Known rows, with every way that one mark hangs from another
[timub duzut]: [-0.34 -0.09 -0.18  0.02  0.13 -0.01  0.38  0.06 -0.48  0.07  0.23  0.02
 -0.10  0.04 -0.01 -0.16 -0.24  0.16]
[timub [duzut fuden ratu]]: [-0.36 -0.11 -0.07  0.07 -0.03 -0.06  0.26 -0.26 -0.61 -0.03  0.32 -0.06
 -0.19  0.13 -0.05 -0.17 -0.08 -0.08]
[ratu [duzut fuden [nogif devado] timub]]: [ 0.02 -0.49 -0.12  0.01  0.11 -0.10 -0.09  0.06 -0.73 -0.08  0.01  0.07
 -0.17  0.22  0.16  0.13 -0.14 -0.26]
[timub [duzut [nogif lenar]]]: [-0.32 -0.35 -0.10 -0.13 -0.01  0.10  0.30  0.10 -0.60 -0.12  0.25  0.05
 -0.01  0.18  0.10 -0.22 -0.15  0.05]
[nogif devado]: [-0.31 -0.05 -0.34  0.07  0.20 -0.02  0.22  0.24 -0.33  0.10  0.25  0.08
 -0.19  0.11  0.06  0.01 -0.33  0.08]
[nazad [devado [nogif [duzut fuden ratu] [lenar timub]]]]: [-0.31 -0.12  0.09 -0.05 -0.12  0.13 -0.11 -0.20 -0.63 -0.07  0.12 -0.02
 -0.10  0.20  0.08  0.18 -0.11 -0.03]
[nogif devado duzut]: [-0.15 -0.18 -0.24 -0.07  0.15  0.07  0.22  0.23 -0.36 -0.04  0.16  0.12
 -0.09  0.21  0.07 -0.06 -0.40  0.08]
[devado [nogif [duzut fuden]]]: [-0.23 -0.10  0.19  0.10  0.11  0.01  0.11  0.03 -0.60 -0.12  0.07 -0.05
 -0.22  0.16  0.09  0.14 -0.19 -0.03]
[duzut fuden [nogif devado lenar] ratu timub]: [-0.28 -0.49 -0.10  0.00 -0.14  0.03 -0.07 -0.10 -0.82 -0.11  0.23  0.10
 -0.09  0.34  0.13 -0.19 -0.04 -0.42]
[lenar [timub [duzut fuden]]]: [-0.32 -0.09 -0.21  0.09  0.05 -0.13  0.20 -0.11 -0.54  0.00  0.15 -0.05
 -0.06 -0.02  0.11 -0.06 -0.11  0.12]
[ratu duzut]: [-0.35 -0.02  0.00  0.02  0.19 -0.19  0.23  0.19 -0.37  0.15  0.21 -0.09
 -0.25  0.09 -0.09  0.12 -0.31  0.13]
[fuden [duzut [nogif lenar] ratu]]: [-0.46 -0.23  0.04 -0.08 -0.18 -0.04  0.31  0.01 -0.65  0.09  0.38  0.04
 -0.11  0.16  0.04 -0.24 -0.09 -0.11]
[lenar [timub [duzut fuden nogif]]]: [-0.23 -0.24 -0.22  0.06 -0.09 -0.09  0.19 -0.07 -0.65 -0.14  0.09  0.02
  0.07  0.06  0.22 -0.14 -0.09  0.04]
[ratu [duzut fuden [nogif devado [lenar timub]]]]: [-0.17 -0.42 -0.16 -0.15  0.09 -0.07 -0.12  0.07 -0.49 -0.17  0.11 -0.01
 -0.19  0.23  0.21  0.21 -0.10 -0.03]
[lenar [timub duzut]]: [-0.39 -0.05 -0.27  0.06  0.05 -0.09  0.31  0.02 -0.47  0.10  0.16  0.00
  0.00 -0.06  0.06 -0.17 -0.26  0.25]
[lenar [timub [duzut fuden [nogif devado] ratu]]]: [-0.23 -0.35 -0.40  0.00 -0.14  0.03  0.07 -0.25 -0.62 -0.19  0.17  0.08
 -0.04  0.18  0.19 -0.19 -0.09 -0.08]
[duzut fuden nogif]: [-0.29 -0.11 -0.06  0.13 -0.06 -0.13  0.19  0.12 -0.56 -0.09  0.18 -0.01
 -0.04  0.17  0.16 -0.01 -0.12 -0.12]

Rows
[-0.12 -0.27 -0.32 -0.02  0.09 -0.01  0.27  0.24 -0.51  0.06  0.19  0.14
 -0.14  0.08  0.22 -0.04 -0.20 -0.01]
[fuden [duzut [nogif devado]]]
[-0.44 -0.14 -0.34 -0.04  0.13 -0.03  0.09  0.21 -0.34  0.08  0.26  0.07
 -0.13  0.08  0.12 -0.02 -0.27  0.15]
[nogif devado [lenar timub]]
[-0.40 -0.31 -0.23 -0.03 -0.19 -0.02 -0.05 -0.10 -0.57 -0.15  0.28  0.06
 -0.07  0.27  0.19 -0.11 -0.07 -0.16]
[duzut fuden [nogif devado [lenar timub]] ratu]
[-0.44 -0.19 -0.04  0.16 -0.27 -0.10  0.21  0.00 -0.78  0.09  0.18  0.08
  0.09  0.16  0.01 -0.39 -0.26 -0.25]
[duzut nogif ratu timub]
[-0.21 -0.36 -0.19 -0.06  0.06  0.04  0.02  0.14 -0.53 -0.20  0.25  0.07
 -0.16  0.29  0.21  0.04 -0.07 -0.16]
[duzut fuden [nogif devado lenar]]
[-0.36 -0.25  0.02  0.20 -0.28 -0.15  0.09 -0.13 -0.84  0.00  0.17  0.03
  0.03  0.21  0.07 -0.27 -0.10 -0.39]
[duzut fuden nogif ratu timub]
[-0.26 -0.25  0.15 -0.05 -0.09  0.24 -0.02 -0.09 -0.81  0.09  0.08  0.09
 -0.06  0.22 -0.03 -0.01 -0.24 -0.16]
[nazad [devado [nogif [duzut ratu timub] lenar]]]
[-0.10 -0.37 -0.44 -0.01  0.02  0.02  0.08 -0.03 -0.58 -0.21  0.08  0.10
 -0.02  0.10  0.29 -0.07 -0.11  0.01]
[lenar [timub [duzut fuden [nogif devado]]]]
[-0.35  0.01 -0.04  0.03  0.18  0.16  0.06  0.21 -0.50  0.12  0.19  0.03
 -0.24  0.08  0.07  0.30 -0.19  0.11]
[nazad [devado [nogif lenar]]]
[-0.04 -0.61 -0.03 -0.11  0.11 -0.03 -0.14  0.06 -0.75 -0.13  0.07  0.05
 -0.21  0.30  0.13  0.13 -0.07 -0.29]
[ratu [duzut fuden [nogif devado lenar] timub]]
[-0.43 -0.20 -0.04  0.04 -0.14 -0.15  0.06  0.07 -0.57 -0.11  0.20 -0.02
  0.04  0.15  0.21 -0.04 -0.07 -0.04]
[duzut fuden [nogif [lenar timub]]]
[-0.37 -0.32 -0.29 -0.10  0.02  0.05  0.02 -0.29 -0.56 -0.09  0.31  0.01
 -0.21  0.19  0.07 -0.11 -0.04 -0.02]
[nogif devado [lenar [timub [duzut fuden ratu]]]]
[-0.36 -0.23  0.04  0.01 -0.06 -0.08  0.13  0.12 -0.59 -0.15  0.26 -0.02
 -0.06  0.25  0.14 -0.02 -0.04 -0.15]
[duzut fuden [nogif lenar]]
[-0.27 -0.51 -0.15 -0.09 -0.12  0.03  0.10 -0.02 -0.83  0.11  0.26  0.16
 -0.10  0.19  0.12 -0.28 -0.09 -0.27]
[fuden [duzut [nogif devado lenar] ratu timub]]
[-0.32 -0.38 -0.19 -0.13 -0.07  0.07  0.20  0.03 -0.59  0.02  0.37  0.12
 -0.20  0.22  0.12 -0.17 -0.11 -0.12]
[fuden [duzut [nogif devado lenar] ratu]]
[-0.40 -0.12 -0.05  0.04 -0.19 -0.11  0.35  0.01 -0.61  0.13  0.30  0.02
 -0.08  0.08  0.06 -0.26 -0.15 -0.08]
[fuden [duzut nogif ratu]]
[-0.05 -0.32  0.17 -0.02  0.08  0.17 -0.13 -0.02 -0.83 -0.03 -0.02  0.06
 -0.10  0.21  0.12  0.24 -0.08 -0.18]
[nazad [devado [nogif [duzut fuden timub] lenar]]]
[-0.16 -0.39 -0.30 -0.02 -0.05  0.11  0.14 -0.21 -0.64 -0.21  0.24  0.08
 -0.14  0.28  0.14 -0.17 -0.08 -0.18]
[timub [duzut fuden [nogif devado] ratu]]
[-0.19 -0.12  0.05 -0.11  0.14  0.25  0.08  0.18 -0.51  0.00  0.10  0.08
 -0.11  0.18  0.07  0.24 -0.26  0.12]
[nazad [devado [nogif duzut lenar]]]
[-0.36 -0.20  0.17 -0.01  0.05  0.00 -0.03 -0.02 -0.61 -0.15  0.08 -0.08
 -0.14  0.14  0.14  0.11 -0.13  0.05]
[devado [nogif [duzut fuden] [lenar timub]]]
[-0.13 -0.35 -0.07 -0.16  0.16  0.09  0.06  0.08 -0.47 -0.18  0.23  0.04
 -0.15  0.33  0.11  0.06 -0.17 -0.07]
[nogif devado [duzut fuden] lenar]
